Every row comes from one small tree of marks. Brackets hold a mark, then the marks that hang from it, in alphabetical order. Every link used is in the known rows. Which tree was each row made from?
In the rows, zero is written as 128.
Known rows:
(kada refar): [144 153  89  80  78  87 180 153 126  99 136  99  93  76 160 114 149 171
 161 145 127 154 126 133 100 143 116 146 161  90 100 103 131  85 120 143
 120 103]
(suvi (vesi (kada (refar feleso lasi)))): [133 109 110 139  99  98 136 146 137 107 156 113  46  82 147 121 144 168
 174 125 131 132 144 130 122 116 139 143 130  82  90 140 118  92 147 157
 115 153]
(senez (lasi refar)): [155 170  85 102  81  81 193 149 144 128 137  87 167  88 153 120 147 157
 177 146 118 179 151 126  92 149 120 145 158  95  93 107 132  80 132 124
 124  67]
(dasi (suvi vesi)): [140 159  99  96  93 104 131 140 121 131 154  91  74  53 160 118 162 165
 173 150 127 174 148 142  74 141 127 157 142  87 100 128 127  89 131 154
 138 116]
(lasi (refar (fasi (suvi vesi)) mepu sunul)): [129 156 100 109  90 111 127 149 137 121 174  97 135  80 123 121 145 158
 132 149 119 146 147 146  74 151 143 128 179  84 121 105 144  83 131 146
 106 134]
(dasi suvi): [145 166  95  83  84  93 163 146 108 125 139  88 103  60 163 115 165 167
 167 150 126 167 146 144  84 141 121 158 150  91  94 109 125  84 129 140
 139 101]
(vesi (kada (refar dazon feleso fivo)) suvi): [133  99 117 137 124  78 159 131 145 123 171 107  81 107 127 121 168 174
 175 117 132 134 153 131 129  90 154 135 140  87  82 120  82 101 141 173
  99 175]
(kada (refar feleso fivo) (vesi suvi)): [146 124 106 129 122  88 127 134 151 120 175 103  65  90 136 120 157 158
 153 135 125 152 149 124 114 119 146 134 141  96  91 124  99  92 147 173
 107 154]
(lasi (refar fasi fivo kerig mepu)): [153 141 111 139 109 110 192 135 162 128 153  85 203 137 118 107 142 175
 136 141 117 154 154 120 117 125 167 132 164 104 106  85 119  77 124 122
  81  65]
(dazon refar): [147 143  94  71  84  95 184 137 108 112 127  99 122  69 129 132 154 174
 149 161 123 176 146 134  76 141 104 143 159  98  96  92 127  88 122 128
 122  69]
(lasi (refar dazon fivo kerig mepu)): [159 113 110 172 129  93 210 134 170 137 168  84 218 152 102 112 150 184
 166 141 113 162 163 117 132  89 169 131 153 120  86  93  85  83 130 126
  71  57]
(vazul (refar (fasi suvi) kerig)): [140 149 109  52  97 132 177 121 103 122 130 102 121  86 149 127 152 179
 124 153 123 165 145 112  78 150 140 151 166  93 104 100 122  94 114 143
 108 106]
(suvi (vesi (kada (refar feleso kerig lasi)))): [137  94 120 154 109 111 134 135 155 111 162 114  65 103 142 118 141 167
 170 121 130 127 149 118 137 102 156 144 125  88  85 137 108  89 147 153
  99 151]
(kada (refar sunul) vesi): [137 147  97  93  83  96 136 153 137 101 153 111  89  67 137 113 147 156
 152 143 124 152 135 137  98 147 111 138 178  84 101 119 136  82 128 149
 113 118]
(lodak refar): [145 150  81  75  77 105 210 136 115 121 125 101 115  68 143 129 155 175
 162 151 125 171 142 142  90 145 109 162 158 100  92  96 128  87 122 105
 119 109]
(kada (refar kerig lasi mepu sunul)): [140 121 119 152  89  97 202 162 147 110 159 113 173 107 130 112 132 172
 153 128 116 133 135 136 149 111 143 142 176  99  85 103 118  68 127 126
  77 113]
(kada (refar dazon) (vesi suvi)): [134 136 102 100 114  93 129 131 131 115 167 103  51  88 152 120 154 165
 187 147 125 174 148 120  96 125 140 142 145  92  99 127 115  96 133 174
 115 141]
(suvi (vesi (kada refar))): [128 131 104  98  94 100 125 139 138 106 148 105  35  67 155 121 152 166
 170 139 138 161 132 138  81 137 127 142 141  79 107 138 133  97 129 163
 126 138]
(fasi (suvi vesi)): [141 160  92  99  97 102 145 141 116 119 155  89  73  57 160 130 166 169
 158 156 126 169 143 142  65 136 126 154 140  92  99 127 125  96 125 151
 136 116]
(vesi (kada (refar dazon)) suvi): [123 124 109  99 104  81 148 131 122 113 151 108  52  85 153 122 159 172
 188 135 134 157 143 136  98 116 137 143 141  81  96 124 113  99 131 172
 120 160]
(vesi kada suvi): [130 149 104  92  96  87 157 135 107 119 133  98  64  59 155 125 173 169
 167 142 134 165 146 153  77 131 122 154 132  81  94 129 127  95 131 161
 144 128]
(fasi suvi): [148 169  88  85  88  90 180 145 104 114 139  88  98  64 163 129 168 171
 151 156 125 161 140 144  74 137 119 155 148  94  94 110 122  90 123 139
 137 101]
(refar fasi kerig lasi sunul): [138 155 117 115  63 119 205 152 113 113 132 107 179  88 135 107 141 174
 146 129 117 129 149 131 132 129 133 157 180  78  92  99 141  71 111 114
 102  89]
(refar dazon fasi mepu sunul): [132 154 109  80  96 106 214 158 119 117 152  97 176  96 114 108 160 180
 159 128 119 134 146 145 103 128 133 149 192  80  95  92 128  87 100 128
  95  97]
(sunul vukud): [141 172  88  88  79 104 194 152 119 128 123  87 123  60 150 109 157 163
 141 145 124 167 138 148  89 133  98 149 157  96  90 119 132  86 103 140
 138  36]
(tunafo (refar feleso mepu)): [148 131  96  67 119  94 200 163 145 122 159  97 112  98 144 108 161 171
 169 128 125 125 133 147 115 129 132 151 163 104  81 102 110  92 123 128
 101 119]
(kada vesi): [152 161  91  87 101 102 156 142 120 114 137  90  82  72 151 118 163 165
 163 155 124 176 147 134  78 143 117 154 144  95  95 124 129  90 127 141
 134  72]
(suvi (vesi kada)): [134 142 102  96 100 103 145 138 125 116 139  96  58  62 147 122 168 172
 171 142 134 166 145 146  70 132 121 154 133  81  98 139 129  99 126 152
 137 105]
(vesi suvi): [141 166  94  82  88  87 177 143 109 117 137  92  94  60 155 121 166 170
 165 147 127 167 142 145  86 137 119 155 144  90  93 112 127  89 125 154
 135 108]
(vazul refar): [148 148  92  57  86 101 202 139 103 119 118  99 118  68 134 122 161 186
 148 155 124 178 139 127  83 149 105 148 167  98  93 106 117  92 120 145
 119  72]
(mepu (refar fivo kerig)): [151 127 110 121 112  93 206 128 130 135 134  91 158  97 115 131 150 190
 154 143 122 173 147 120 113 112 127 148 156 111  88  99  89  79 123 114
 102  68]
(tunafo dasi (refar feleso fivo sunul)): [136 121 109  82 104  86 177 152 157 124 166 115 110  85 115 107 172 158
 169 113 124 117 139 158 131 120 119 144 177  89  81 106 113  94 131 145
  89 133]
(vazul (refar dazon kerig lasi)): [149 116 115 119 102 113 228 129 110 130 132 107 165 113 122 119 148 198
 172 144 115 174 160 103 131 104 140 152 157 108  77 108  93  88 124 130
  89  68]

Write each row's tree:
[145 121  94  75 117  83 202 140 111 126 146  93 117  90 110 129 161 190
 181 135 120 145 151 122 109 112 116 147 152 101  80  99  83  90 127 128
 110  95] | (mepu (refar dazon feleso))
[133 124 125 110 102 110 211 130 125 135 146 104 199 107  89 121 147 193
 154 124 117 145 155 118 127 107 134 144 195  91  93  86  96  80 105 110
  81  91] | (mepu (refar dazon fasi fivo kerig sunul))
[124 131 110 104  97 103  92 133 134 120 158 106  18  59 168 120 152 158
 175 141 138 168 138 141  78 139 135 144 138  77 109 141 130  94 143 171
 133 168] | (dasi (suvi (vesi (kada refar))))
[145 141 107 132  89  84 224 152 129 123 151  97 187  89 107 112 168 183
 164 130 119 146 152 142 123 102 120 148 184  89  79 101 101  84 112 128
  98  86] | (refar dazon fivo sunul)
[147 117 112 144 146  89 137 141 164 128 188 100  84 106 128 122 157 161
 149 133 123 154 147 132 115 112 160 130 142 107  89 122  92  93 148 172
  93 155] | (kada (refar feleso fivo mepu) (vesi suvi))
[131 116  95 108 108 117 225 148 143 147 163 108 180  90  90 116 151 163
 141 120 114 136 154 156 127 103 116 143 183 109  70 104  96  86 114 116
  82 109] | (lodak (refar dazon feleso mepu (sunul vukud)))
[134 120 109 108 126  92 122 152 154 114 189 111  81  82 122 116 154 150
 146 129 121 134 142 146 110 130 139 131 162  93  90 122 110  86 146 174
  95 176] | (kada (refar feleso mepu sunul) (vesi suvi))
[125 136 105  89  92  82 137 136 122 107 142 109  40  66 163 124 158 164
 167 138 137 158 134 144  88 135 127 143 139  79 102 125 129  94 135 172
 131 161] | (vesi (kada refar) suvi)
[128 143 109 101 102 106 109 132 120 130 150  96  43  52 160 121 168 162
 174 145 135 172 151 149  65 135 130 156 132  80 100 144 127  96 139 159
 145 138] | (dasi (suvi (vesi kada)))
[159 132 102 127 126  86 219 156 146 126 160  85 161 107 117 118 169 179
 146 129 120 137 146 142 118 106 142 146 151 107  76 101  90  90 127 133
  97  89] | (refar feleso fivo mepu)
[141 152 112 151  93 108 143 137 119 117 155 106  85  93 167 126 136 166
 141 150 123 164 147 117 107 132 154 140 155  89 111 119 132  87 135 140
 112 137] | (kada (refar (fasi suvi) fivo lasi) vesi)
[141 128 113 106 107 112 180 131  97 129 143 101 121  97 138 136 139 182
 145 137 118 130 155 111 120 120 147 152 146  98  91  99 103  79 134 115
 108 126] | (mepu (refar (fasi suvi) feleso kerig lasi))
[151 105 109 116 127  97 237 146 112 133 151 104 160 116 104 122 156 197
 167 134 113 150 158 119 134 102 142 144 156 111  70 107  78  95 134 138
  81  93] | (vazul (refar dazon feleso lasi mepu))
[136  96 128 163 124  98 197 139 145 120 158 109 129 137 140 118 142 181
 188 127 124 147 147 123 141  85 167 146 138 102  84 122  98  89 131 134
  81 123] | (vesi (kada (refar dazon kerig lasi mepu)))
[143 149 106 137  83  88 224 171 117 119 144 102 177  80 124 116 152 177
 155 135 116 144 143 157 122 119 120 151 173  96  82 107 126  73 124 120
 106  88] | (refar lasi mepu sunul)
[132 115 117  70 109 113 192 135 121 125 152 107 165 104  89 118 148 184
 157 117 116 113 155 115 130 115 132 145 185  86  86  86  95  81 113 117
  83 111] | (mepu (refar dazon fasi feleso kerig sunul))
[151 119  94 129 104 104 233 148 125 130 146 106 144  98 126 132 148 179
 160 135 117 143 153 142 131 116 135 158 143 113  75  97 106  83 141 101
  94 126] | (lodak (refar feleso lasi mepu))
[123 153 103  67  85 104 134 137 107 101 138 106  44  71 177 126 152 163
 142 142 137 144 131 137  72 151 135 145 154  70 117 115 145  96 124 153
 131 161] | (vesi (kada (refar (fasi suvi))))
[137 149  97  92 103  93 117 136 130 109 157 104  38  70 163 122 152 157
 165 152 128 176 139 130  87 146 128 142 140  92 105 128 130  91 138 171
 127 139] | (kada refar (vesi suvi))
[140 135 101  66 114 114 141 139 135 107 165 104  69 109 142 108 147 166
 169 131 124 130 150 107 110 133 146 142 157  81 100 110 118  98 123 153
 102 130] | (kada (refar dazon fasi feleso) vesi)
[123 151 101  58  82 113 178 153 107 133 131 104 141  51 103 115 142 163
 118 123 121 126 140 143 104 141  91 138 195  83  95 102 125  77 105 130
 118  81] | (mepu (refar fasi feleso (sunul vukud)))
[123 117 115 110 128  82 160 136 133 120 165 105  72 102 144 123 160 173
 185 132 132 159 141 143  98 109 150 138 141  91  95 123 106  99 133 169
 104 163] | (vesi (kada (refar dazon mepu)) suvi)
[145 145 102 125 103  79 217 158 159 139 167  96 228 113 113 117 149 161
 182 131 110 165 157 135 111 123 132 137 185  98  84 102 112  79 127 122
  89  86] | (senez (lasi (refar dazon mepu sunul)))
[124 145 110  81 108 104 144 142 119 107 151 103  61  89 169 128 151 166
 141 140 135 146 129 145  73 143 148 140 153  80 116 112 137  96 125 152
 116 165] | (vesi (kada (refar (fasi suvi) mepu)))
[143 136 121 130 113 118 228 143 121 127 149  96 180 135 136 111 144 190
 176 132 116 145 156 117 133 101 167 157 154  98  87  99 114  84 109 113
  84  77] | (refar dazon fasi kerig lasi mepu)
[132 151 101  52  96 100 199 135  90 125 128  93 119  85 127 127 149 194
 176 143 123 162 146 119  91 137 117 151 170  88 104  92 117  90 107 119
 118  85] | (mepu (refar dazon fasi))
[154 118 104  68 113 114 198 131 129 121 136 103 133  98 117 116 159 182
 139 138 120 147 150 112 114 127 130 146 156 105  77 103  92  90 128 144
  94  86] | (vazul (refar feleso kerig))
[145 122 104 114 100  79 203 151 127 128 146 102 164  72  88 129 158 182
 140 125 119 134 146 141 122 117 104 138 182  96  79  95  88  78 130 124
 101 106] | (mepu (refar feleso fivo sunul))
[126 163 101  13  89 108 161 141 124 113 135 109  53  81 165 107 159 162
 186 135 131 147 129 145  87 160 121 156 166  79 112 102 158 101 112 142
 117 107] | (tunafo dasi (refar fasi))
[144 123 105  93 115  98 204 127 117 131 139  93 141 104 118 128 152 193
 184 143 120 167 151 114 110 108 127 153 153 108  85  99  88  86 118 117
 103  72] | (mepu (refar dazon kerig))
[155 123 101 152 106  78 195 161 166 124 169  94 209 108  85 110 155 167
 133 128 113 122 154 147 131 113 138 121 178 104  84  90  99  75 143 133
  81  97] | (lasi (refar feleso fivo mepu sunul))
[145 111 115 147 120 104 127 133 144 116 172 113  70 105 149 119 139 158
 166 134 120 142 155 110 142 112 160 144 124 101  84 130 105  81 154 160
  99 153] | (kada (refar feleso kerig lasi) (vesi suvi))
[148 140  97 115  73  97 172 147 149 112 144  99 183  93 115 105 145 164
 145 143 116 140 150 134 118 134 125 135 177  95  95  93 128  69 132 127
 101  73] | (lasi (refar kerig sunul))
[147 130 104 116 110  80 219 134 113 137 138  90 150  94 108 134 158 198
 178 143 121 176 151 123 108 105 119 146 162 106  88 100  84  90 119 119
 107  72] | (mepu (refar dazon fivo))
[129 151 103  42  99  93 134 137 127 131 152 106  41  68 173 110 167 152
 201 142 130 164 137 155  87 148 122 158 152  92 101 115 136  96 135 152
 127 132] | (tunafo (dasi suvi) refar)
[161  99 124 193 141  97 244 144 154 139 173  92 210 153 106 114 157 191
 172 119 111 132 167 119 169  60 176 149 140 118  59 102  65  86 130 119
  66  86] | (refar dazon feleso fivo kerig lasi mepu)
